Each row comes from the steps of one walk. Every step used is in the known rows, and no mark comes twice. Write the walk behind each row, first mark first.
Known rows:
donili > terefas > tififos: [ -6 -19  17 -11   5 -14  17  -9 -11 -14   1   0   3 -12   8  -2 -11   5
   2  -9  -1   5 -20   4]
kode > muzuf: [ -3   7 -12   5   8   3   6   0  -1  -5  -7   6  -8  -2  -1 -21  -8  -8
 -14 -11  -2   3  -3   7]
terefas > muzuf > pesi > tumes > kode: [ -7  -5   1 -14 -12  13  -4   0   9  -6  10   8 -11   8  -2  14 -23   6
 -12 -14  14   7 -21 -13]
guduf > terefas > tififos: [ -7  -8   5  -2   0 -12  17 -11  -1 -13   9  16  -7  -3  19 -15  -5   7
  -4   4 -10   2 -11 -12]
tumes > pesi > muzuf > terefas > tififos: [-11  -9   5   2 -13 -13  13  -3   5  -3  -3  10  -8   7  20 -17  -7  -3
   1 -17  -2  10 -31  -6]
muzuf > terefas > guduf: [ -8 -12  -4  -2 -10  -2   9  -7   2   5   7 -16   7   3  12  -5  -7  12
   6 -18   8   3   1 -10]
donili > terefas > muzuf > pesi > tumes: [ -2 -14   8 -12  -9  -1   8  10   5 -14  22  10  -3  -3  -5  11 -25  11
 -12 -27  -1   8 -17 -11]
pofu > nosel > muzuf > kode > tumes: [  5  12  -9 -10  -5  17 -14  -1   7 -10 -25 -10   2   3 -15   3  -6  -4
 -31  -8  21  13  -7 -14]
kode > muzuf > terefas: [  0   5  -9   8  -3   5   7   0   6   1  -7  -3  -3   7  12 -20   2  -5
  -5 -20   1   2  -2  -5]
kode > tumes > pesi > muzuf > nosel: [ -3  11  10  -1 -18   8  -7   1  13 -10   1  16 -17  18 -20  -8  -7  -5
 -11  -6  14   6 -29  -3]
tififos > terefas: [  7  -2   2   0  -9   5   5 -11   0 -10   0   0   1   3   0   8   9  12
   2 -19 -13   0   0 -16]
tumes > pesi > muzuf > kode: [  4  10   6  -7 -10   3 -10   5  18  -5  -3  12 -16  19 -13  -2  -6   6
  -9  -9   7  11 -30 -14]
muzuf > kode > tumes > pesi: [ -5   1   7  -4  -8  16  -9   3  10 -14 -17   0 -16  18  -5   0  -8   0
 -25   0  23   4 -25 -20]
tumes > pesi > muzuf: [ -6   4   4   1  -5  -2  -3   7   6  -3  -2  15 -21   6   0  -9  -2  -2
  -9  -9  -4  10 -25   7]
kode > tumes > pesi > muzuf: [-10   4   4   3  -6   3  -4   2   2 -12  -8  14 -20   4  -1 -14  -8  -6
 -22  -9   8   9 -30   7]
muzuf > nosel: [  6   7   6  -3 -13   4  -3   0  12   1   9   2   2  14 -18   5   1   0
   9   3   8  -2  -2 -10]
kode > tumes: [ -5   0   0   3  -1   7  -1  -7  -6 -10  -6   0  -1  -2  -2  -6  -7  -3
 -17   0  14  -2  -3   1]
pesi > tumes > kode > muzuf > terefas: [ -6  10 -10   2 -10  15  -6 -10  12  -5  -4  -1  -4  11   4 -12 -12   2
 -11 -21  10   8 -15  -7]
nosel > muzuf > kode > tumes > pesi: [ -4   2   3   0   1  16 -13  11  13 -10 -37  -1 -20  14  -4  -7  -7  -5
 -36  -4  17   9 -22 -16]
donili > terefas > muzuf > nosel > pofu: [  9  -7  32 -12  -7  -4   8   7   0 -10  -1   8   7   8  -9   6  -8  -3
  -1 -17  -9  -1 -19   3]
pofu > nosel: [  1   8 -13 -15 -12   6  -3   0  -2  -2   5 -12   7  -3  -5  14   7  -2
  -1  -5   6  10   0  -1]
pesi > muzuf > kode: [ 10  13   5  -6  -9  -1  -8  -3  13  -2   6  13   0  13 -18  -3  -9   8
  -2  -9   6   7 -16 -10]
tumes > pesi: [ -8  -4   3  -1  -2   5  -2  10   5  -3 -12   1 -18   8   6   1   2  -2
  -8   1   1   4 -16  -4]
pofu > nosel > muzuf > pesi > tumes: [  4   6 -23  -8 -12   9 -15  14  14   3  -1  -1  -4  -1 -13   6 -13   0
 -23 -20  -2  18  -4 -13]

Write each row's walk:
[ -6  -4 -16  -9  -9   3   2   1   4   7 -12 -27   6  -4  11  -2  -2   6
  -6 -25   6  16   4  -7]
pofu > nosel > muzuf > terefas > guduf
[ -1  -1  11  -9 -12   0  13   4   8  -7  14   9   1  11 -12   9  -9  -4
   6  -8   7  -2  -6  -7]
terefas > muzuf > nosel
[  2 -10   5  -7  -6   0  15  13   7  -7  15  16 -19   6  17  -2   1  10
  -9  -9  -2  -1  -9 -23]
guduf > terefas > muzuf > pesi
[  0  16   0  -5  -7  18  -7  -8  11  -3  -6   1 -12  17 -17  -7  -4  -6
  -4  -4  19   2 -16  -2]
tumes > kode > muzuf > nosel
[ -3   7  -4   0  -5  15  -1  -8   6   1 -16  -8  -9  12  13 -14   3  -1
  -5 -16  14   4 -14  -5]
tumes > kode > muzuf > terefas
[  5  15   5  -3 -11  13 -15  -6  12  -2  -8  14  -2  17 -22 -12 -21  -9
 -19 -13  -4   5 -21   1]
pesi > tumes > kode > muzuf > nosel > pofu
[ -4  18  -4  -5 -13  18 -10 -11  16  -8   5   9  -8  16 -27  -6 -19  -2
 -10 -10  13   7 -18  -3]
pesi > tumes > kode > muzuf > nosel
[  4   4   3  -3  -6  11  -7  -8   6 -13  -8   0   3  11 -14  -1 -11   2
 -19   0  23   0 -10 -18]
muzuf > kode > tumes
[  0   4 -20   4  -6   7  -3   6  11  -3  10  14 -10   3 -11 -14 -24   0
 -22 -20  -3   8  -8 -10]
kode > muzuf > pesi > tumes
[-12  -4   3   2  -2  12  -4   4   0 -12 -17   1 -18   6   4  -4  -4  -7
 -24   0  14   3 -20  -4]
kode > tumes > pesi
[ 12  11   5   3  -3   4  -3   4   6   3 -12  12  -2  14 -14 -20  -8 -15
 -12 -10 -12  -1  -9   4]
kode > muzuf > nosel > pofu
[  2  -2 -10   0 -13   4  -7   6  12   1  17   9  -3   6 -11   3 -19   6
 -11 -11  -1   5  -6 -17]
muzuf > pesi > tumes
[-11  -7 -13   2  -3   1  13  -7   1   1   1 -12   1   1  13 -22 -14   6
  -6 -27   5   6  -1  -4]
kode > muzuf > terefas > guduf
[-13  -8  -1  -1 -14  -4   7  -1   7   2   3  -5  -9   8  13 -12  -9  11
  -1 -26   5  11 -19  -5]
tumes > pesi > muzuf > terefas > guduf
[ -4  -9  -4  -5 -13   1   7   9   9  -6  21  16  -3   2  -4   6 -27   4
 -13 -20  -2   6  -8 -14]
terefas > muzuf > pesi > tumes
[ -7 -10  -7   2   0  -1   4   1   6   9 -16 -18   2  -1  15 -13  -7   7
  -6 -23   2   8   4  -6]
nosel > muzuf > terefas > guduf
[ 13  -3  21  -7 -17   1  10   0   4  -8  -2  15   7  15  -8   6  -4  -2
  -1 -24 -20  -4  -9 -13]
tififos > terefas > muzuf > nosel > pofu
[-17  -1 -14  -3 -10  10   2 -16   8  -4   5 -10  -1   5   4 -14 -27  11
 -12 -29  13  11 -12  -5]
pesi > tumes > kode > muzuf > terefas > guduf
[-15  -3  -7   0  -9   1   9 -18   5  -8  -2   6   0   4  12 -19 -26  -3
 -10 -21   7  11 -24  -6]
pesi > tumes > kode > muzuf > terefas > tififos
[-10  12 -11  -1   0  16  -8 -11   6 -10  -3   7 -11   2  -9 -12 -22  -2
 -21 -13   6  10 -17   7]
pesi > tumes > kode > muzuf
[ -6   2   5   5 -16   5  -2   1   8  -5  -7   6 -13  13  12 -14   2  -1
 -13 -18  11   7 -27  -5]
kode > tumes > pesi > muzuf > terefas
[ -5  -2   5 -13 -14  13  -2  -2  13 -12  18  15 -19  10   5   8 -15  15
 -15  -9   7   7 -23 -22]
guduf > terefas > muzuf > pesi > tumes > kode
[  9  13   9  -3  -4  13 -11  -2   7   2 -20   6  -6  18 -13 -13  -7 -13
 -11  -6   2   0 -20   3]
tumes > kode > muzuf > nosel > pofu
[ -9 -11  23 -15  -4  11   5   5   3 -27 -13   1 -16  11  -2   8 -14   5
 -26 -15  22   7 -36 -15]
donili > terefas > muzuf > kode > tumes > pesi
